Each row was made from one small tree. The marks that hang from a mark follow it in brackets, in the order of their numbers. Every link used is in the known rows. Write each row's tree.
Known rows
k86{k322{k787{k998{k914}}} k477{k627}}: |  0.931 | -2.358 | -0.522 | -0.613 | -1.842 | -0.806 |  0.051 |  0.265 | -0.286 |  2.099 | -0.851 |  1.193 |  0.825 |  0.146 | -1.135 |  3.584 |  1.154 | -0.122 | -0.528 | -1.679 |
k998{k787 k914{k477{k86 k627}}}: | -0.073 | -0.916 | -2.230 |  0.486 | -1.507 | -1.213 | -0.067 |  0.577 |  1.220 |  3.871 | -1.217 |  1.403 | -3.782 |  0.911 | -0.910 | -1.181 |  0.451 |  0.525 | -0.115 | -2.210 |
k477{k86{k322{k787}} k627}: |  1.739 | -0.435 | -1.751 | -0.760 | -1.305 | -0.035 |  0.863 |  2.337 | -0.567 |  1.195 | -1.090 |  0.076 |  3.340 |  0.887 | -1.335 | -0.028 |  0.928 | -1.678 | -0.598 | -0.455 |
k322{k86{k477} k627 k787}: |  1.804 | -0.774 | -1.230 |  0.675 |  0.561 | -0.243 | -0.617 | -0.220 | -0.076 |  1.666 | -1.469 |  1.592 |  0.811 | -0.061 | -2.110 | -3.972 |  2.188 | -0.899 | -0.399 | -1.391 |
k849{k477{k86 k787}}: | -0.088 |  0.252 | -0.423 | -0.504 | -1.141 |  0.052 | -0.485 | -0.747 |  1.511 |  2.771 | -1.132 |  0.845 | -0.046 |  1.223 | -1.259 | -0.652 |  1.016 |  0.889 |  0.318 | -0.882 |
k86{k477}: |  1.002 | -0.230 |  0.252 |  0.626 | -0.212 | -0.049 | -0.614 |  0.016 |  0.049 |  1.542 | -0.757 |  0.198 | -0.823 |  0.237 | -0.884 |  0.969 |  1.753 |  0.836 |  1.100 | -1.070 |
k322{k86{k477} k627 k787{k998}}: |  2.021 | -1.561 | -1.570 | -0.806 |  0.416 | -0.518 | -0.688 |  2.395 |  0.495 |  1.533 | -1.152 |  2.462 |  0.786 | -0.442 | -2.269 | -4.185 |  2.491 | -1.951 | -0.314 | -1.575 |
k477{k86}: |  1.244 |  0.279 | -0.776 | -0.187 | -0.682 |  0.030 | -0.047 |  3.144 |  0.586 |  0.762 | -0.354 |  0.329 | -1.164 |  0.495 | -1.068 | -2.209 |  1.470 | -0.628 |  0.966 |  0.020 |
k787{k998{k914{k322{k86 k627} k477}}}: |  2.159 | -0.261 | -2.440 | -0.711 |  0.471 | -1.496 | -0.465 |  3.335 |  1.449 |  1.345 | -1.099 |  1.416 | -7.836 | -0.634 | -1.755 | -1.859 |  0.874 | -0.434 | -2.057 | -0.647 |
k477{k86 k627 k787{k998{k914{k322}}}}: |  0.416 | -1.042 | -3.266 | -1.921 | -2.121 | -0.853 |  0.929 |  3.060 |  2.109 |  2.277 | -0.767 |  1.977 | -1.758 |  1.106 | -1.900 |  1.304 |  0.536 | -0.549 | -0.980 | -1.188 |
k998{k787 k914{k322}}: | -1.174 | -1.689 | -0.923 |  1.086 | -1.476 | -0.430 |  0.090 | -3.080 |  0.307 |  0.008 |  0.702 |  0.996 | -2.939 |  0.693 | -0.212 |  3.032 |  0.248 |  2.073 | -1.649 |  0.099 |
k849{k322{k86}}: |  1.346 |  0.638 |  0.088 |  0.047 | -0.675 | -0.442 | -0.054 |  1.837 |  0.310 | -0.513 | -0.794 | -0.089 | -1.786 | -0.285 | -1.089 |  0.199 |  1.675 |  0.004 | -0.050 |  0.377 |
k998{k914{k477}}: | -0.364 | -0.334 |  0.644 |  0.781 | -0.243 | -0.332 | -0.679 | -1.463 |  0.306 |  1.525 |  0.146 | -0.077 | -5.780 | -0.229 |  0.594 | -0.348 |  1.012 |  1.531 |  0.127 | -0.960 |
k998{k787 k914}: | -1.607 | -1.961 | -0.322 |  1.387 | -1.803 | -0.253 | -0.335 | -2.292 |  0.417 |  0.462 |  0.992 |  1.225 | -1.567 |  0.421 |  0.308 |  0.809 |  0.705 |  1.760 | -0.030 | -0.577 |
k787{k998{k914}}: | -0.208 | -1.388 | -0.037 | -0.496 | -1.370 | -0.487 | -0.434 |  2.231 |  0.852 |  0.086 |  1.048 |  1.208 | -3.430 | -0.305 | -0.067 |  0.127 |  1.383 | -0.018 |  0.697 | -0.336 |
k322{k86 k787{k998}}: |  0.717 | -1.599 | -0.030 | -1.306 |  0.014 | -0.030 | -0.047 |  2.079 |  0.823 | -0.435 |  0.557 |  1.725 |  0.471 | -0.357 | -0.793 | -4.722 |  2.751 | -1.416 |  0.087 | -0.067 |
k914{k322{k86 k787{k998}} k477{k627}}: |  1.929 | -0.689 | -1.895 | -2.174 |  1.096 | -0.900 |  0.555 |  2.505 |  1.106 |  1.592 | -0.975 |  1.245 | -2.331 |  0.157 | -1.649 | -2.398 |  1.982 | -1.595 | -1.918 | -1.207 |
k322{k86 k627 k787{k998{k914}}}: |  0.395 | -1.928 | -1.590 | -0.481 | -0.582 | -0.590 | -0.477 |  1.990 |  0.854 |  0.228 |  0.374 |  2.342 | -1.795 | -0.631 | -1.245 | -4.893 |  1.811 | -1.789 | -0.761 | -0.668 |
k914{k477}: |  0.658 |  0.322 |  0.185 | -0.093 |  0.692 | -0.096 | -0.502 |  0.155 | -0.063 |  1.160 | -0.129 | -0.251 | -3.078 | -0.055 |  0.222 | -0.997 |  1.436 |  0.587 |  0.270 | -0.985 |
k322{k86 k627}: |  2.038 |  0.490 | -2.208 |  0.431 |  0.194 | -0.373 | -0.377 |  3.951 |  0.699 |  0.432 | -0.814 |  0.690 | -0.849 | -0.245 | -1.635 | -3.856 |  1.351 | -1.350 |  0.048 | -0.306 |
k86{k322 k477{k627 k787{k998}}}: |  1.694 | -1.305 | -2.110 | -1.710 | -1.479 | -0.462 |  0.462 |  2.664 |  0.162 |  2.637 | -1.632 |  1.160 |  4.002 |  0.628 | -1.588 |  4.488 |  1.000 | -0.059 | -0.022 | -2.308 |

Write each row's tree
|  2.511 |  1.300 | -2.553 | -1.088 |  0.255 | -0.883 |  0.517 |  3.505 |  1.036 |  2.801 | -2.038 | -0.186 | -3.922 |  0.966 | -1.958 |  0.000 |  0.727 | -0.803 | -1.001 | -1.122 | | k914{k322 k477{k86 k627}}
|  0.732 | -0.205 | -2.321 |  0.293 |  0.270 | -0.727 | -0.114 | -1.762 |  1.245 |  2.175 | -1.436 |  1.166 | -5.151 |  0.088 | -1.262 | -1.470 |  0.389 |  1.263 | -2.474 | -1.090 | | k998{k914{k322{k86 k627} k477{k787}}}
|  0.783 | -0.716 | -0.191 |  0.327 | -0.274 |  0.007 | -0.139 | -1.278 |  1.151 |  2.216 | -1.566 |  1.354 |  0.696 |  0.399 | -1.502 | -1.569 |  2.143 |  1.503 |  0.841 | -1.109 | | k322{k86{k477{k787}}}
| -0.582 | -0.830 | -0.282 | -1.555 | -0.936 | -0.142 | -0.681 |  0.361 |  1.526 |  1.768 |  0.134 |  1.375 |  0.354 |  0.592 | -0.530 |  0.964 |  1.358 |  0.532 |  0.087 | -1.369 | | k849{k477{k787{k998}}}
|  0.532 |  0.012 | -2.756 | -1.089 | -1.367 | -0.087 |  0.768 |  2.641 |  1.127 |  2.612 | -1.069 |  1.069 |  2.676 |  1.273 | -1.538 | -1.334 |  1.024 | -1.024 |  0.590 | -1.622 | | k477{k86 k627 k787}
|  1.169 | -0.846 | -1.608 |  0.041 | -0.411 |  0.353 | -0.051 |  0.157 | -1.998 | -0.505 |  0.076 |  0.198 |  3.445 |  0.042 | -0.404 |  0.596 |  0.631 | -1.219 | -1.672 | -0.353 | | k86{k322{k627 k787}}
|  1.165 | -1.001 | -2.680 |  0.962 | -1.481 | -1.006 | -0.431 |  0.533 | -0.820 |  2.507 | -1.513 |  1.038 | -3.078 |  0.323 | -0.897 |  0.267 | -0.517 |  0.867 | -1.786 | -1.154 | | k998{k787 k914{k477{k86{k322{k627}}}}}
|  1.380 |  0.202 | -1.550 | -0.424 | -1.210 | -0.743 |  0.304 |  0.092 |  0.944 |  2.957 | -2.717 |  0.956 |  1.547 |  0.665 | -2.409 |  2.290 |  1.557 |  0.292 | -0.216 | -2.191 | | k849{k322{k86{k477{k627 k787}}}}
| -1.518 | -0.941 |  0.254 |  0.287 | -0.637 |  0.125 | -0.395 | -3.881 |  0.544 |  2.108 |  0.290 |  0.731 | -3.338 |  0.131 |  0.852 | -0.157 |  0.867 |  2.250 | -0.245 | -1.564 | | k998{k914{k477{k787}}}
|  0.659 | -0.554 | -2.195 | -0.250 |  0.495 |  0.284 |  0.035 | -0.810 | -0.965 | -0.488 |  0.233 |  0.612 |  0.954 |  0.369 | -1.097 | -0.250 |  0.876 | -1.402 | -2.510 | -0.393 | | k914{k322{k627 k787}}
|  1.902 | -1.333 | -2.569 | -1.219 | -0.984 | -0.237 | -0.255 |  2.212 | -0.653 |  1.762 | -1.291 |  1.657 |  3.386 |  0.078 | -1.539 |  3.077 |  0.696 | -0.178 | -0.811 | -2.132 | | k86{k322{k627} k477{k787{k998}}}
|  0.369 | -0.566 | -1.628 | -0.295 | -0.885 | -0.062 |  0.179 | -0.399 |  0.708 |  3.399 | -1.441 |  0.921 |  2.904 |  1.040 | -1.423 |  1.730 |  1.352 |  0.463 |  0.700 | -2.794 | | k86{k477{k627 k787}}
|  1.036 | -1.105 |  0.756 |  0.608 |  0.341 |  0.111 | -0.401 | -1.998 |  0.291 |  1.257 | -1.042 |  1.076 |  0.235 |  0.088 | -1.350 | -3.146 |  2.687 |  0.377 |  0.363 | -0.649 | | k322{k86{k477} k787}
|  2.618 |  0.675 | -2.800 |  0.085 |  0.510 | -0.537 |  0.025 |  3.374 |  0.767 | -0.120 | -1.144 |  0.475 | -2.287 |  0.060 | -2.171 | -1.585 |  0.923 | -1.023 | -1.480 |  0.427 | | k914{k322{k86 k627}}
|  2.096 | -0.101 | -3.072 | -1.230 | -0.215 | -1.397 | -0.435 |  4.099 |  1.107 |  2.139 | -1.229 |  1.531 | -7.759 | -0.105 | -1.784 | -1.030 |  0.345 | -1.073 | -1.812 | -1.067 | | k787{k998{k914{k322{k627} k477{k86}}}}
|  1.792 | -1.037 | -1.159 |  0.478 | -0.281 |  0.070 | -0.430 | -1.193 | -2.171 |  1.103 | -1.175 |  0.446 |  3.091 |  0.066 | -1.282 |  1.694 |  0.975 | -0.321 | -1.314 | -1.332 | | k86{k322{k627 k787} k477}
|  0.034 | -1.006 | -2.478 | -2.188 | -1.167 | -0.175 |  0.561 |  3.477 |  1.121 |  1.604 |  0.194 |  1.661 |  3.267 |  0.642 | -0.776 |  0.239 |  1.393 | -1.296 |  0.361 | -2.302 | | k477{k627 k787{k998}}
|  1.650 | -0.528 | -1.957 | -1.779 | -1.334 | -1.125 |  0.292 |  2.851 |  1.290 |  2.743 | -2.402 |  1.792 |  1.375 |  0.281 | -2.630 |  1.912 |  1.911 | -0.585 | -0.121 | -2.494 | | k849{k322{k86{k477{k627 k787{k998}}}}}
|  2.043 | -0.344 | -2.848 | -2.688 | -1.060 | -0.687 |  0.726 |  4.605 |  0.528 |  3.192 | -1.823 |  1.022 |  1.134 |  0.610 | -1.271 |  0.666 |  0.685 | -0.894 | -0.552 | -2.182 | | k914{k477{k86{k322} k627 k787{k998}}}
|  0.360 | -0.778 | -1.229 | -2.229 |  0.457 | -0.172 |  0.189 | -0.084 |  0.563 |  1.087 | -0.049 |  1.228 | -2.222 |  0.252 | -0.191 |  1.291 |  1.207 |  0.621 | -1.646 | -1.442 | | k914{k322 k477{k787{k998}}}
|  1.629 | -0.153 | -2.509 | -2.284 | -2.055 | -0.872 |  0.257 |  4.234 |  1.723 |  3.246 | -2.090 |  0.934 |  2.185 |  1.239 | -2.017 |  2.532 |  0.490 | -0.659 | -0.386 | -1.399 | | k849{k477{k86{k322} k627 k787{k998}}}
|  0.683 | -0.916 | -1.679 |  0.712 | -0.118 | -0.371 | -0.062 | -1.351 |  0.364 | -0.041 | -0.260 |  1.268 | -2.902 |  0.035 | -1.595 | -2.305 |  1.019 | -0.448 | -2.419 |  0.319 | | k998{k914{k322{k86 k627 k787}}}
|  2.442 |  0.332 | -1.213 |  0.338 | -0.180 | -0.895 | -0.027 |  3.100 |  1.664 |  2.885 | -2.294 |  0.471 | -0.798 |  0.374 | -2.357 | -1.212 |  1.968 | -0.308 |  1.205 | -1.367 | | k322{k86{k477{k627}}}
|  3.167 |  0.509 | -2.365 |  0.597 |  0.665 | -0.785 | -0.331 |  2.204 |  0.739 |  1.563 | -2.412 |  0.783 | -2.636 |  0.137 | -2.947 | -0.351 |  1.225 | -0.171 | -1.185 | -0.482 | | k914{k322{k86{k477} k627}}
|  0.617 | -1.202 | -2.722 | -1.426 | -1.413 | -0.947 |  0.883 |  2.395 |  2.544 |  1.538 | -0.675 |  1.821 | -1.938 |  0.532 | -1.862 |  0.364 |  1.026 | -0.122 | -1.109 | -0.676 | | k477{k627 k787{k998{k914{k322{k86}}}}}
|  1.866 | -1.114 | -2.686 | -1.040 | -0.197 | -0.633 | -0.449 |  3.097 |  1.127 |  2.447 | -1.609 |  2.718 |  1.051 | -0.089 | -2.415 | -2.727 |  1.924 | -0.792 |  0.086 | -2.317 | | k322{k86{k477{k787{k998}}} k627}
|  0.722 |  0.230 | -2.916 | -0.737 |  0.892 | -0.093 | -0.080 | -1.231 | -0.191 |  1.702 | -0.786 |  0.634 | -1.402 |  0.433 | -0.795 |  0.663 |  0.243 |  0.387 | -2.546 | -1.799 | | k914{k322{k627} k477{k787}}
|  1.107 | -1.457 | -0.631 | -1.089 | -0.385 | -0.299 | -0.192 |  1.388 |  1.636 |  2.016 | -1.207 |  2.222 |  0.637 |  0.086 | -1.644 | -1.898 |  2.465 |  0.434 |  0.859 | -1.481 | | k322{k86{k477{k787{k998}}}}
|  1.022 | -0.025 | -1.415 | -2.272 | -1.638 | -1.085 | -0.264 |  2.819 |  0.965 |  2.395 | -1.497 |  1.150 |  0.073 |  0.807 | -2.291 |  1.350 |  1.464 | -2.385 | -0.955 | -1.766 | | k849{k322{k787{k998}} k477{k86 k627}}
|  0.701 | -1.780 | -0.001 | -1.484 | -0.680 |  0.328 |  0.215 |  1.080 | -1.397 | -1.079 |  0.902 |  0.667 |  2.725 | -0.169 |  0.064 |  1.134 |  1.563 | -0.875 | -0.825 |  0.058 | | k86{k322{k787{k998}}}
|  0.744 | -1.264 | -2.083 | -1.720 | -1.009 | -0.490 |  0.145 |  2.293 |  1.104 |  3.244 | -1.104 |  2.017 |  2.902 |  0.680 | -1.628 |  1.482 |  1.637 | -0.492 |  0.683 | -3.134 | | k86{k477{k627 k787{k998}}}
|  0.932 | -1.358 | -2.695 | -1.791 | -2.928 | -0.730 |  0.864 |  4.085 |  1.027 |  2.213 | -1.005 |  1.473 |  0.926 |  0.763 | -1.336 |  1.989 |  0.291 | -0.569 | -0.177 | -1.132 | | k477{k86{k322} k627 k787{k998{k914}}}
